What can hang from each mark
Z_927: Z_803
Z_440: Z_56 Z_339
Z_339: Z_118 Z_711 Z_927
Z_711: Z_339
Z_56: Z_577 Z_918
Z_547: Z_803
Z_619: Z_577 Z_803
Z_577: Z_56 Z_619
Z_803: Z_547 Z_927
Z_918: Z_56 Z_60
Z_60: Z_918
Z_118: Z_339

Each row was made from one small tree. The marks that hang from a mark follow it in brackets, in the order of their numbers. Every link used is in the known rows. Write each row's tree.
Known rows
Z_711[Z_339[Z_118 Z_927]]: [ 14  -1 -31  -7  12 -34 -26  -7 -24   6   3  13  23  18   1 -14  -1   8
 -14  -5 -21   1  -3  -3  13  -5  -6  -3  27   4   6  17   5  35 -56  36
 -12  13  -3   6   4 -11   3  18 -18 -16 -13   4 -14  17]
Z_56[Z_577[Z_619[Z_803[Z_547]]] Z_918[Z_60]]: [ -7  -5  14   0  -4  22  20  -1   3   5  -4   3 -21 -17 -11   8 -15 -17
   7  14  21  -5  12  -8  -8  -9   6  -5 -17   4  -2  -1  -1 -19  44 -29
   8   9  -2  -1  -8  -5  -8 -17   6   5  -3   6   6 -17]
Z_118[Z_339]: [ 16  -6  -3   2   7 -17  -7  -9  -7  18   4  -3  18   4  -8  -1  24   0
   2  -6 -13   9  -8  -3   6  -5  -2   6  10  -6  18  10  -4  14 -35  19
  -7  -9  -4   1   2  -4  11   2 -17   9   4  12  -2  16]
Z_619[Z_577[Z_56] Z_803[Z_547]]: [ -2  12  13  21  -3  25   8  13   7 -17 -27 -10   0  13   9   6   3   3
 -17   7   0  -8  -1  -9   4   4   0  14  -3  -7  -1  -9  -3  -9  -5 -11
   2 -16   2  -2 -16   5  -6  32  22  -6   6 -13  12  -7]
Z_619[Z_577[Z_56[Z_918]] Z_803[Z_547 Z_927]]: [ -7   4  19  26   0  32  13  17   4 -13 -31 -16   0  16  10   1  -9   6
 -25   8   4  -9  -8  -7  11  -9   9  16   3  -7   8  -3  -9  -7  -5 -14
   9 -17   4  -2 -13  13 -11  34  26  -8   7  -4  15  -6]
Z_56[Z_918[Z_60]]: [  2  -9   2   5   5  18  16 -16  -3  23  23   7  -4 -10  -7   9   9   0
  17  -5  16   7  10  -2  -7 -22   8  -2   9  -3  14  -4   4 -11  29 -11
  12   0  -2 -10  12  -2  13 -28 -18  14  10   4   9  -4]
Z_339[Z_118 Z_711 Z_927[Z_803]]: [  6   1 -39 -11  12 -49  -3  -6 -34 -11 -15  13  47  17  22 -31   7  20
  -7  -8 -19   2   0   2  -6  21 -16   6  26  -8 -10  15  13  44 -73  52
 -10   0  19  13  10 -18  10  25  -4 -20  -9   9 -12  28]
Z_547[Z_803]: [ 18 -11   0  16   4  -2  -4  -5 -11   3  -8   4  41  17   6 -14   7  17
   2   8 -14   2   4  -7  -2  10  -6  -9  20  -1  -1  11   1  -6 -25  16
   7  -3  -1  -5  -3  -7  17  14   3   4  19  -8   7   1]
Z_440[Z_56[Z_918[Z_60]] Z_339[Z_711]]: [ -6  17 -22 -13  -5 -32   0   8  12  12  26  -2 -19  -4   3   2  13   2
  15 -33   4   3  17  14  -7 -11  -4   0  -4  -4  14   0  -4   9 -10  14
 -18 -13   0 -25  16  19   7 -20 -32  -1  -6 -12  -5  20]
Z_440[Z_56[Z_577 Z_918] Z_339[Z_711 Z_927]]: [ -9  12 -22 -17 -17 -52  -6  15  12  -4   9  -6 -26  -3   8 -11  -4   0
   7 -25  10  -1  22  12  -3   1  -8   3 -16   0   6   6  -8  19 -26  27
 -16  -4  -6 -14  19  17 -13  -6 -19 -14 -19  -5 -10  25]
Z_577[Z_56 Z_619]: [  4   1  12  -8   0   5  -8   7  17 -16  -6  -5  -9  -1   3  12   2  -4
   4  -2  -7   4 -15   7   4   8   6  -6 -13  10  -8 -16   6   1  11 -11
  -1  -4   2   0   3   1  -7   0  11   1   2 -11   6  -1]
Z_60[Z_918[Z_56[Z_577[Z_619]]]]: [ -2  -5   3  -7  -4  19   8  -8   3   7  22   2 -10 -16 -11  10   7  -7
  12   2   0   5  -1   9   2   6  -7  -2   6  -4  -7  -4   9 -14  34 -18
   0  15  -8   5   6  -3  12 -27  -4  13   0   7  -5 -22]
Z_56[Z_577[Z_619[Z_803[Z_547 Z_927]]] Z_918[Z_60]]: [ -9  -8  14   2  -3  23  18   1  -1   5  -7   0 -16 -13 -10   5 -19 -14
   1  14  20  -7   7  -7  -4 -11   9  -4 -14   4   1   3  -3 -17  38 -28
  10   7   0   2  -7  -2  -9 -13   9   5  -3  10   6 -16]
Z_918[Z_56[Z_577[Z_619[Z_803[Z_927]]]] Z_60]: [ -7   1  13  -2  -3  24  -1  -7   2   5  17   1 -16 -17 -16  11   1 -10
   6   3   6  -6  -3   3   2   1  -8  -1  -4  -4  -8  -5   5 -18  41 -16
   0  12  -1   7 -10  -1   9 -23   2   9   0   5  -3 -28]
Z_577[Z_56 Z_619[Z_803]]: [  2   3  17  -2   1   8  -3   7  18 -15 -10  -6  -8   1   6  12  -4  -3
  -2   8  -8   1 -12  -1  -3   5  11  -2 -18  12 -15 -17  -3  -3  11 -12
  -5  -6   9   0  -7   4 -10  12  18  -5   0 -18   2   1]
Z_711[Z_339[Z_927]]: [ 12  -9 -24  -1   6 -28 -24  -6 -18   3   2   9  22  18  -1 -10  -3  15
 -11  -4 -12   3   3  -1  13  -6  -4  -6  24   6   7  10  -4  24 -48  27
  -2   8  -7   0   9  -4   3  14 -20 -10  -8   5 -12   8]
Z_56[Z_577]: [  4  -1   2  -7 -11  -3  -2  -4  -4  -2  -3   1  -1  -5  -9  -5   5   1
   5  -1   2  -7   2  -2  -2   9  -3   1  -4  -1   4   4   2  -4   3   4
   6   1 -16   7   4  -8   2  -4  -5  11   0   5   6  -1]
Z_60[Z_918[Z_56[Z_577[Z_619[Z_803[Z_927]]]]]]: [ -4  -8   7  -1  -2  22   8  -6   0   8  16  -1  -4 -11  -8   7  -1  -4
   3   7  -1   2  -5   7   2   3  -2   1   8  -3  -7   0   3 -13  29 -17
   1  13  -4   6   1   2  11 -18   1   9  -1   7  -6 -20]
Z_577[Z_56[Z_918] Z_619[Z_803]]: [  0   0  22  -1   1  14   7   7  24  -9  -6  -8 -22  -5   4  18  -8  -8
   2   8   1   4  -8  -2  -4  -7  17  -1 -22  11  -9 -19  -5  -8  26 -19
  -2  -3   8  -4  -3   7 -15   3  18  -5   0 -17   6   2]
Z_440[Z_339]: [  8  11 -15   0   6 -21 -22  -5  -5  14  13   6  14   8   2 -12  17   8
   8  -8  -5   3  -2   6  -3  -4  -2  -2   7   1   5  11  -9   2 -26  15
  -4 -15  -3 -12   2   8   4   0 -22   2   1  -3 -12  19]
Z_803[Z_547 Z_927]: [ -1  -7  -6  21  12  12   2   6 -26  -4 -17  -5  48  27  11 -20  -8  25
 -21   8  -9   0 -15  -5  17  -1  12   1  34  -2   4  23  -8  -1 -41  10
  26 -12   3   6  -1  -5  10  26   1   4  23  26  -1  -1]
Z_918[Z_56[Z_577]]: [  1   5  10  -7 -10   5  -4  -2  10  -2  17  -5 -17 -13 -14   5  12  -1
   7  -3  -2  -2  -4   0   5   6  -7   2   0  -6  -3  -3   4 -14  17   5
   1   9 -15   9   0  -5   6 -14  -3   9   4   3   1 -13]
Z_927[Z_803]: [  4  -4 -11   7   7  -7  -4  -8 -13  -1  -6   9  41  14  10 -15  10  18
   0   3 -13   6   0  -3  -9  14  -4  -9  15  -5   4   1   3   0 -23  12
  11  -5   2   3   1 -14  11  11   3  11  18  -2   6  11]
Z_577[Z_56]: [  4   1   7   1   0   2  -5  -4  12  -3   5  -2  -4   1   3   7  12   6
   6 -11  -7   6 -11   2   1   5   2   4  -2   0   4 -14   6   5   4   3
   8 -10  -5  -1  12  -1   4   1  -5   7  11 -11  10   6]
Z_577[Z_56[Z_918[Z_60]] Z_619[Z_803[Z_547]]]: [ -7   0  19   6   7  25  13   5  17  -7  -8  -3 -17  -4   5  18 -13 -11
   0  11   6   5  -5  -6  -4  -6  13  -3 -17   8 -11 -17  -1 -12  33 -28
   6  -3  14  -6  -8   1 -11   1  15  -4   6 -10   6  -9]
Z_56[Z_577 Z_918[Z_60]]: [ -4  -8   8  -2  -7  15  16 -11   1  16  12   5 -24 -20 -16   7   0 -12
  16  -3  23  -2  13  -3  -8 -12   0   0  -9  -3  15  -2   6 -12  43 -17
  12   7 -13  -2   9  -5   1 -30 -12  14   0   8  13 -11]
Z_60[Z_918]: [  5 -11  -9   2   4  14  10 -16 -10  17  20   8  16  -3  -1   3  12   6
  11  -1  -2   9   2   6  -3  -1   0  -1  21  -4   2   0   8  -5  11  -9
   7   3  -4  -2  13  -3  21 -19 -16  15   7   6  -2  -6]

Which tree is each row?
[ 11  -2 -34  -4  15 -37 -27  -8 -27   3  -5  16  34  22   7 -20  -3  10
 -17  -2 -24   3  -3  -4   8   3 -10  -7  28   3   6  16   6  36 -61  37
 -10  13   1   8   1 -15   1  24 -11 -16  -9   2 -12  19] | Z_711[Z_339[Z_118 Z_927[Z_803]]]
[ -3   0  16   7   6  14  -1  14   9 -19 -23 -10   7  12  12   4 -15   2
 -15  13 -10  -1 -19  -3   6   6  15  -1  -8  11 -15  -7  -7  -2  -3 -12
   5  -8  12   3 -12   4 -11  26  24  -8   7  -6   0  -1] | Z_577[Z_56 Z_619[Z_803[Z_547 Z_927]]]
[ -4  22 -22 -21 -17 -47 -12  16  12  -5   9  -7 -17  -1   2  -8  11   3
   6 -29  -6  -6  12  13  -3  10 -11   3 -13  -2   7   6  -4  14 -28  23
 -23 -12 -10 -13  11  15   0  -4 -23  -3 -13 -12  -7  22] | Z_440[Z_56[Z_577] Z_339[Z_711]]
[  3  -2   5   9   7  11   1   9 -11 -11 -19  -4  29  15   9  -6 -13  10
 -15  21  -9  -4  -8  -6   4   0  17  -6   8   9 -15   9 -12  -9 -20  -4
   3  -5  12   5 -16   1  -1  22  18  -4   5   6  -7  -2] | Z_577[Z_619[Z_803[Z_547 Z_927]]]
[ -6  -8  16  -2  -5  20  16  -2   1   8  -2   1 -20 -16 -13   7 -16 -15
   5  11  21  -7   8  -4  -6 -14   9  -3 -17   5   4   0  -3 -15  43 -27
   5   8  -2   1  -4   1  -9 -18   7   6  -7   6   7 -14] | Z_56[Z_577[Z_619[Z_803[Z_927]]] Z_918[Z_60]]
[ -4   1  21  19  -2  31   9   7   7  -2 -16 -13 -10   6   3   8  -2   2
 -15   0   9 -11  -5   0   4 -15   7  16  -3  -6  13 -10  -6  -4  13 -17
   0 -15   3  -4  -7  20  -7  17  20  -4  -1 -11  17  -5] | Z_619[Z_577[Z_56[Z_918[Z_60]]] Z_803[Z_927]]
[ 10   2 -35 -14   8 -44  -3  -7 -30  -7  -5   9  31  10  14 -23  10  16
  -3 -12 -13  -1  -1   3   0  10 -10  11  26  -6 -11  16  11  43 -66  52
 -13   0  15  10  13 -11  11  16 -14 -20 -15  12 -14  25] | Z_339[Z_118 Z_711 Z_927]
[ -2  -6   2  -4  -4  18   9 -11   2  12  26   2  -8 -15 -11   9  10  -4
  12  -1   0   6   0   8   1   5  -8   2  11  -7  -3  -3   9 -13  32 -13
   3  13 -10   4   9  -4  16 -27 -10  14   3   7  -3 -19] | Z_60[Z_918[Z_56[Z_577]]]
[ -6  19 -30 -11  -9 -54 -26   8   1  -2   3   5  -2  10  21 -25  -6  -6
  -3 -14  -9  -3  11   5  -5  19 -17  -2 -10   1   0  13   4  24 -39  33
 -18   4  -4   2   2   0 -16  12   0 -12 -13 -10 -14  35] | Z_440[Z_56[Z_577] Z_339[Z_118 Z_927[Z_803]]]
[  1   2   7  -4  -8   4   1   6  -2 -13 -19  -2   1  -2  -4  -4  -9  -4
  -5  16   1 -10   2  -8  -2  12   3  -3 -12   6 -12   5  -4 -11   3  -8
   2   4  -5   9 -12  -7  -8   9  13   2  -3   4   0  -7] | Z_56[Z_577[Z_619[Z_803[Z_547]]]]
[ -5   2  10  -7  -5  21  -2  -8   5   5  23   4 -22 -22 -19  14   8 -14
  14  -3   7  -2   1   5   0   4 -12  -5  -5  -5  -7  -9  12 -19  47 -18
   0  14  -5   5  -5  -6  11 -33  -5  12   0   4  -1 -30] | Z_918[Z_56[Z_577[Z_619]] Z_60]
[ -6   3  12  -4  -5  23   1  -9   5   5  21   4 -21 -20 -17  15   5 -13
  11   2   7  -4   1   1  -2   3 -10  -2  -7  -4 -10  -9   8 -21  47 -18
  -2  13  -2   5 -10  -4  10 -27  -1   9  -1   1  -3 -29] | Z_918[Z_56[Z_577[Z_619[Z_803]]] Z_60]
[ -7  18  -4 -12 -16 -25  -7  17  26   2  11  -8 -36  -7   3   1  -8 -13
   6 -11   6  -4  15   5  -6  -6   3  -5 -28   7   5   1 -11  -6   7   0
 -18  -1  -9 -14   0  17 -19  -9  -2  -3 -12 -16  -4  18] | Z_440[Z_56[Z_577[Z_619[Z_803]] Z_918] Z_339]
[ -3  -7  12  -9  -7  17  13  -3   5   7   4   4 -27 -22 -16  10  -7 -19
  15   4  22  -3  11   0  -6 -10   4  -7 -17   3   5  -4   6 -15  49 -28
   5  12  -8  -1   3  -4  -6 -31  -1  10  -6   7  10 -16] | Z_56[Z_577[Z_619] Z_918[Z_60]]
[ -3  -3  15  -2  -8  12  16   7   8  -5 -12  -4 -20 -11  -8   4 -16 -12
   1  16  15  -5   8  -9  -5  -7  12  -3 -17   6  -3   2  -7 -17  25 -18
   5   8  -6   3  -7  -4 -16  -4  12   1  -4   5   6  -8] | Z_56[Z_577[Z_619[Z_803[Z_547]]] Z_918]
[ 11 -12 -20  -2   9 -45  -5  -6 -19   3 -13   1  37  12   4 -16  17  12
  -4  -9 -13  11  -2   1   3  10 -14   7  14 -10  10  13  -4  36 -70  40
  -8 -10   8   3   9  -7  10  17 -14  -7  -4  18  -9  23] | Z_118[Z_339[Z_711 Z_927[Z_803]]]
[ -1   7  19  14  -5  28  12   3  14  -2  -9  -7 -21  -2   0  16   7  -5
  -4  -1  11  -8   4  -4  -4 -11   1  13 -11  -7   9 -19   0  -9  24 -20
  -4 -12   0  -8  -7  14  -5   8  15  -2  -2 -20  17  -6] | Z_619[Z_577[Z_56[Z_918[Z_60]]] Z_803]
[ -2  16 -13  -5  -8 -25  -8   9  20  13  26  -5 -20   1   8   0   7  -1
  11 -22   2   5  14   8  -4 -13   4  -4  -7   2  14   1  -8  -1  -7  11
 -12  -8  -8 -19  12  17  -4 -13 -18   2   0 -15  -3  25] | Z_440[Z_56[Z_918] Z_339]
[  7  -3 -28   3  11 -29 -12 -13 -29  -1  -7  17  44  18  24 -29  -1  10
  -7   5 -15   4   0  -5  -5  16 -10  -1  23  -3  -8  14  13  28 -51  38
   1   9  12  17   2 -21   0  22   8 -11   1   7  -9  27] | Z_339[Z_118 Z_927[Z_803]]
[  7  -9 -29   5  11 -28 -22  -3 -23  -3 -11  12  38  25   6 -17  -8  18
 -18   2 -16   6   3  -5  11   5  -8 -11  28   3   5  13  -2  22 -58  27
   5   8  -2   3   4 -11   2  25 -12 -11   0   7 -12   8] | Z_711[Z_339[Z_927[Z_803[Z_547]]]]
[  3   5 -33  -4   7 -48 -21  -2 -18  -1  -3   9  32  16  14 -28  10  19
   2 -10  -6   6   5  11  -6  11 -13   0  12  -3  -3  15  -9  23 -60  36
  -5 -16  10 -11   9   6   3  15 -19 -14  -7   3 -20  27] | Z_440[Z_339[Z_711 Z_927[Z_803]]]
[-10   2  11   3  -1  27   2  -4  -1   2  12   1 -10 -13 -14   9  -3  -9
   2   6   6  -5  -3  -1   4   3  -8  -2  -1  -5 -10  -1   5 -20  37 -18
   4  11   0   7 -13  -4   8 -18   3   8   3   9  -4 -31] | Z_918[Z_56[Z_577[Z_619[Z_803[Z_547 Z_927]]]] Z_60]
[ -2  -4  11   3   3  15   8 -10  15   9  15   1 -20  -9  -2  16   8  -3
  14 -13   8   9  -4   1  -4 -10   4   3  -6  -1  11 -18   8  -2  32 -12
  12  -6  -3  -8  15   1   3 -18 -10   9  11  -9  15  -1] | Z_577[Z_56[Z_918[Z_60]]]
[  8 -11 -22   2  11 -42  -3  -3 -23   0 -18   1  42  16   7 -18  13  13
  -8  -5 -14  12  -3  -2   5  13 -14   7  17 -10   8  17  -4  34 -74  39
  -4 -10  10   3   6 -10   9  22 -13  -9   0  22 -11  21] | Z_118[Z_339[Z_711 Z_927[Z_803[Z_547]]]]
[ -5  -6  22   3   6  23   7   4  16  -3  -5  -6 -15  -4   3  16 -14  -8
  -2   7   5   2 -11   1  -2 -12  17  -1 -16  10  -4 -16  -4  -5  31 -25
   3  -4  12  -4  -3  10 -11  -1  17  -4   1 -11   7  -5] | Z_577[Z_56[Z_918[Z_60]] Z_619[Z_803[Z_927]]]
[ -8   4  10   0  -3  26   3  -6   2   2  15   4 -16 -17 -15  13   1 -12
   8   5   7  -3   1  -2  -1   5 -10  -3  -4  -5 -13  -6   7 -22  43 -19
   2  12   0   6 -13  -7   9 -23   1   8   3   5  -3 -31] | Z_918[Z_56[Z_577[Z_619[Z_803[Z_547]]]] Z_60]
[ -5  -6  15  -4  -6  19  17  -4   5   7   2   3 -26 -21 -14  10 -12 -18
  10  10  22  -6  12  -5 -11 -12   6  -4 -20   5   1  -4   0 -18  48 -28
   3   9  -3  -1  -5  -1  -8 -22   4   7  -7   2   7 -15] | Z_56[Z_577[Z_619[Z_803]] Z_918[Z_60]]
[ -6  -3  22   8   6  20   9  14  16 -13 -18 -11  -7   5   9   9 -19  -3
 -12  13  -1   2 -14  -4   4  -7  20  -1 -12  11  -9  -9  -9  -7  12 -19
   7  -5  12  -1  -7   6 -17  16  24  -8   7  -6   5  -2] | Z_577[Z_56[Z_918] Z_619[Z_803[Z_547 Z_927]]]
[  0   4  17  17  -4  22   0  11   5 -11 -23 -15   2  13   6   2   1   8
 -21   1  -1 -13 -10   0   7  -5   5  16  -1  -5   8  -8  -7   1  -7  -7
  -3 -17   1   0  -9  19  -6  30  24  -6  -1 -12  14  -1] | Z_619[Z_577[Z_56] Z_803[Z_927]]
[  1   5  13 -11 -11   7  -6   4  12  -9  11  -6 -19 -14 -14   8   7  -6
   6   1  -3  -2  -6   3   6   8  -4  -3  -6  -2  -9  -4   3 -15  21  -1
  -3  12 -12  10  -4  -4   1 -14   5   6  -1   2  -1 -16] | Z_918[Z_56[Z_577[Z_619]]]
[ -9  -5  20   9   9  27  11   8  12  -7 -13  -6  -9   1   7  13 -19  -6
  -8  12   5   3 -11  -4   2  -9  16  -2 -12   9  -8 -11  -5  -8  25 -26
   9  -5  15  -4  -7   6 -12   7  19  -5   7  -5   5  -8] | Z_577[Z_56[Z_918[Z_60]] Z_619[Z_803[Z_547 Z_927]]]
